What can hang from each mark:
W: D R
F: R
K: T
U: N R
T: R
N: U
R: F T U W
D: W

Known rows, with every way that one mark hangs from another:
W(D R): [ -2.0 -10.0 -19.2  35.7   9.6  16.6  17.5  21.6  18.9  16.7 -18.3  18.6
   5.1 -21.3  19.2  12.7  14.8  23.6  -2.6 -40.0  29.4]
R(F T W): [  4.7  17.3  -2.1 -29.9  -5.8   4.0 -10.1  -3.6  10.4   4.9  11.9 -11.2
  11.1  -2.2  -4.7  -8.6 -24.8   2.3   7.3  14.5 -32.8]
F(R(T U(N) W)): [-10.5  -1.7  36.1 -33.6 -17.4 -11.7  -7.9  -2.0 -18.8  -6.7  18.7 -20.8
   3.7  -9.4 -11.1  39.5   3.7 -32.7  -2.6  33.1 -32.4]
K(T(R)): [ 16.2  -4.5   1.8  13.7   9.6 -14.3  16.1 -11.5  17.0  -3.4  -4.2  13.3
   8.6  -4.6  -3.5  -2.9  19.3  19.5  -0.1 -33.2  19.3]
K(T(R(U))): [  7.5 -11.8   5.2 -10.8  14.4 -25.5  10.9 -23.9  -0.3 -26.8   7.2   6.9
   3.4  22.2  -3.6  -9.7  26.7  14.6  -3.8 -14.9  13.9]
U(N): [  8.9  -2.4  -2.4  17.4   0.9  16.9  15.2   0.9   1.0  -7.3   5.2  10.7
 -10.9 -20.4  -5.6  27.6  13.4 -18.6   3.8 -20.5   7.0]
U(R): [  4.1 -14.2  -3.1  33.1   1.5   9.7   5.4  10.4 -13.9   1.2  -2.3   4.2
 -15.4 -20.7 -10.5  13.7 -10.5   6.7  -0.1 -32.8  31.6]
K(T(R(U W(D)))): [ -3.0  28.3  18.0  17.7   5.1 -20.1   8.3   0.5   5.9   8.0   4.7  -1.4
  23.2  30.7   9.0 -15.7  10.2  11.2 -13.0   6.8   7.5]
N(U(R(T))): [  3.0  -2.1  14.3  47.6   1.3  13.8  -2.7   5.0   6.4  -4.3 -21.7   3.0
 -23.3 -17.3  -0.8  41.7  -2.8  13.1   1.6 -25.4  11.1]
R(F): [ 12.5 -20.4 -21.7 -19.3   8.8  -3.3  -0.3  -5.7   5.5   6.5  10.3   9.9
  -7.9  -3.2  -6.8 -18.1  -9.4  -1.4   4.1 -27.8   5.3]
R(T U(N) W(D)): [-15.0  43.8  19.2   5.5 -16.6  12.9   0.2   9.0  -9.2  -5.5  -1.5 -16.5
  10.2  15.3   7.9  29.9   3.5 -14.1  -8.2  40.3 -26.7]
N(U): [ 11.9 -25.5  -1.4  32.8  25.1   5.4   8.4   1.3  25.3   2.9   4.9  23.8
 -21.5 -10.7  -3.2  30.9   7.4   2.5   1.9 -42.9  12.2]
K(T(R(U W))): [  0.6   8.8  19.7  -6.4  12.3 -25.1   8.1 -15.8   1.6 -17.0  27.9  -3.0
  16.5  21.1  -2.4 -12.5  10.5   0.9   0.3   2.8  -2.1]
U(N R(F T)): [ 10.8  18.8  -0.2   7.7 -23.2  20.2  -3.1  -1.0 -24.4  -7.6 -26.5 -12.4
 -20.3 -17.3  -7.1   5.8  -9.1 -12.6   7.0   2.2  -3.1]
N(U(R(T W(D)))): [ -5.1  40.2  24.0  72.7  -4.7  20.9  -0.4  29.7   7.5  27.1 -22.2  -6.0
  -3.6  -4.3  13.1  37.8 -16.4   8.8  -7.0   2.3  -2.3]
U(R(T)): [ -1.0   3.5   5.1  20.6 -14.5  16.4  -5.2   3.6  -9.3  -4.6 -18.6  -7.3
  -8.6 -19.6  -6.3  26.7 -10.5  18.7  -3.0 -12.9   9.6]
W(R(F U)): [ -2.3 -35.8 -24.1 -34.5  17.8 -10.1  -1.6 -11.2  -4.3 -23.1  13.4  10.4
  -9.5   5.5   1.7 -24.8   7.3   2.4  11.4 -23.1  12.3]
R(F T U W): [ -6.3  10.1   1.0 -53.9  -2.4 -10.9 -20.8 -12.9  -3.5 -14.0  21.6 -17.5
   9.4  22.7  -7.2 -16.3 -19.1  -2.8   2.1  28.7 -33.6]
R(F T): [ 10.8  -2.2 -15.3 -31.6  -4.3   2.3 -10.0  -8.3  10.0  -1.6  -7.6  -3.0
  -1.1  -2.0  -5.7  -2.7 -10.8  11.7   3.6  -9.6 -15.1]
U(R(F W)): [  2.8   6.1  -2.3  10.4  -1.8   2.6  -4.6  12.6 -17.1  18.6  16.0  -3.6
  -5.9  -5.0 -10.1 -27.4 -32.3 -11.9  10.6  -4.5   6.5]
K(T): [ 10.3  16.2   1.4  10.1  -3.1   2.9  11.2   0.4  20.0 -18.3  -4.5   2.1
  10.6  -3.7 -11.4  12.8   8.3  -3.0   2.5 -45.2   9.2]
D(W(R(U))): [-13.7 -53.8 -22.0  -5.4  18.9  -7.8   1.4  -4.7  20.3  -9.8   3.3  18.9
  -0.2  -9.7   0.3  -2.4  20.5   8.5  -1.3 -13.3  23.2]
D(W(R(U(N)))): [-12.9 -37.8 -11.3   2.1  11.6   5.9   9.6  -2.8   8.3 -18.3  -4.0  16.7
  -7.6 -15.6   3.5   8.7  31.4 -14.5   4.2   0.7  21.3]

Rows:
[ -4.6   4.2   8.9 -17.2  -7.9  10.4   0.2 -14.7 -11.9 -35.0   0.1  -9.8
  -8.8   3.7  -6.9  33.3  18.8  -7.8  -2.9  12.2 -14.5]  R(T U(N))
[  4.1  -2.0   0.9  33.2  13.8  -6.2  13.3  11.9  13.2  44.0   6.1  14.7
   8.5   1.2  11.7  -5.1  -5.0  26.7 -10.1   8.1  11.0]  T(R(W(D)))
[  1.8 -23.1  24.8 -36.1 -18.8 -11.2  -5.0 -11.0 -18.4 -13.3  -0.7 -13.3
  -8.1 -10.0 -14.9  40.0  16.4 -21.7  -8.7  10.2 -17.0]  F(R(T U(N)))
[ -6.0 -53.1 -33.6 -30.9  20.0 -14.3  -6.4 -12.2  15.8  -0.2   0.4  16.3
  -3.9   3.0   2.7 -38.1  10.4   0.3   3.9  -5.0  19.2]  D(W(R(F U)))
[  3.8  40.4  14.0   7.9 -24.8  17.4  -4.7   9.3 -25.5  -1.0 -10.2 -18.8
  -8.5 -14.5  -4.2   0.6 -22.5 -24.7  12.2  29.1 -20.3]  U(N R(F T W))
[-14.0   8.5  14.7 -27.0  -1.4  -2.3  -9.1  -9.1   2.3 -14.9  23.0 -13.7
  12.7  15.5  -4.4  14.0  -6.8   4.3  -4.0  25.6 -28.0]  R(T U W)
[ -5.7 -18.4 -15.6 -49.7   3.5  -8.1  -8.6 -15.2   2.5 -35.1  -4.4  -0.6
  -1.7   4.8   4.7 -13.9   8.5  15.1  11.6  -3.0  -9.6]  W(R(F T U))
[ 18.1   4.4   2.9 -24.6   4.3 -23.2   8.4 -26.3 -16.5 -28.8  -0.9   0.4
  -3.8  22.7  -4.6 -30.1  24.1 -16.1   7.2   2.7   1.1]  K(T(R(F U(N))))
[ -6.9  -0.1  24.7   2.6 -11.4 -13.9   0.6  17.2 -16.9  30.1  14.5  -9.8
   7.3  -0.2  -5.2  22.5   0.7 -39.7 -14.6  18.1  -4.6]  F(R(U(N) W(D)))
[ -7.3  25.5   8.6  58.6  -8.1  13.9   5.1  34.2 -10.1  34.5  -1.8  -1.3
   3.6  -6.0   3.5   5.2 -22.8   0.3  -9.0  -3.5  21.7]  U(R(W(D)))
[  0.8 -29.8 -28.9 -21.8  -0.7   8.5  -9.5  -5.6  34.2   5.1 -26.7   9.7
   3.2 -22.5   8.5 -13.5   3.2  15.3   6.6  -1.9  -0.4]  D(W(R(F T)))
[ -9.2 -35.0 -24.1 -43.2   2.7  -6.3 -18.6 -19.3  18.7 -13.4 -15.8   2.4
   2.6   1.7   1.5 -23.2   9.4  11.2   1.8  12.1  -5.2]  D(W(R(F T U)))
[ -1.5  -5.1  -5.2 -41.1  12.5 -16.6  -9.2  -6.0  -6.7  -3.6  40.6  -4.1
   2.2  23.0  -9.7 -29.4 -17.6 -14.8   4.8  15.2 -13.0]  R(F U W)
[-14.0  13.7   0.7   9.2  -9.0  19.4   9.7   5.0  -5.3 -22.8 -28.6  -2.7
   1.1  -4.4  15.8  33.1  26.3   6.5  -4.1   5.0  -2.2]  W(D R(T U(N)))
[ 12.8   3.6  -8.5  18.4  -9.5  14.7   5.6   4.9 -31.0  -2.6  -6.7   1.9
 -25.6 -15.4 -12.9  -8.8  -7.7 -22.2   7.9 -12.0  14.5]  U(N R(F))
[-11.4 -16.6 -13.7  12.3  13.5   0.2   9.7  12.9   3.9  -4.4  -1.3  11.6
   3.0   3.4  15.8   3.2  16.3  17.2  -6.6 -24.3  24.5]  W(D R(U))
[ -9.5  24.0  18.9  23.4 -14.5  17.2  -3.6  13.9  -8.0   5.5   3.5 -13.8
   3.5 -17.0  -4.4  21.7 -21.6   8.0   2.6   9.7  -7.8]  U(R(T W))
[ 17.6  34.0   0.2  16.0  -0.2 -14.7   7.5   4.6  15.6  33.0  -7.7   1.4
  21.7  19.2  10.1 -40.4  -5.0   9.4  -2.3   2.3   0.6]  K(T(R(F W(D))))
[-17.9 -37.9 -11.5 -20.7   4.5  -2.5  -7.5 -11.4  24.4 -16.4 -13.4   6.4
   4.8  -7.0   5.5   6.9  21.0  17.1  -4.8   6.6   5.5]  D(W(R(T U)))
[  2.5  33.4  -4.1  -6.3 -10.6   8.9  -8.7  13.2  14.2  27.2  -8.8  -9.7
  17.6  10.6   8.7 -11.4 -25.8   5.5  -3.5  16.3 -24.8]  R(F T W(D))
[ -5.3   4.7  12.9  20.0   9.5  -4.8  16.1   3.7 -15.4  15.9  11.7   4.8
  -4.1  15.7  12.0   3.2  11.1  -4.1  -7.8  36.4   0.0]  T(R(U(N) W(D)))
[ -0.3  25.6   5.7  -4.0 -15.8   7.3 -14.2   6.7  -9.5   6.9  -0.1 -16.5
  -1.6  -5.9  -4.8 -13.9 -32.6   3.6   7.0  14.5 -15.1]  U(R(F T W))
[ 19.3  19.0   3.5 -10.9   6.0 -20.6   5.8 -10.0  11.9   6.5  10.4   1.1
  16.9   7.7  -0.7 -39.2  -5.4   3.7  11.1  -2.5  -5.5]  K(T(R(F W)))
[  1.5  -9.9  -6.1 -12.5  18.9 -26.0  -2.5  -4.6  -9.2  31.5  18.1   5.5
   3.7  35.7  12.0 -45.6  -9.8  11.7  -9.7  26.0  -0.1]  T(R(F U W(D)))
[ -2.5  28.0  -1.0  -6.9  -1.3   0.3  -0.8  10.1 -19.3  12.5  13.9  -5.1
  -0.4  24.7   2.3 -18.0  -7.3 -36.7  -0.8  32.9 -12.9]  R(F U(N) W(D))
[  0.6  27.0  -4.1  33.3  -6.3   8.3  -4.5  27.9 -14.8  45.0  -2.6  -4.7
   0.0   2.4   3.4 -28.0 -34.7  -4.4  -3.4  -1.2  12.1]  U(R(F W(D)))
[-14.8 -21.1  -5.0 -11.2  -4.3  11.5   1.0  -8.8  10.4 -29.0 -18.0   3.8
  -1.7 -16.6   6.3  20.3  30.1  -2.1   3.0  18.5  -1.1]  D(W(R(T U(N))))
[ 11.7   0.8   1.7  25.0  -0.9   6.3 -12.0  -0.5   0.6   1.4 -20.7  -0.4
 -29.6  -9.5  -2.5  10.7 -15.0   9.4   5.0 -16.9   2.0]  N(U(R(F T)))
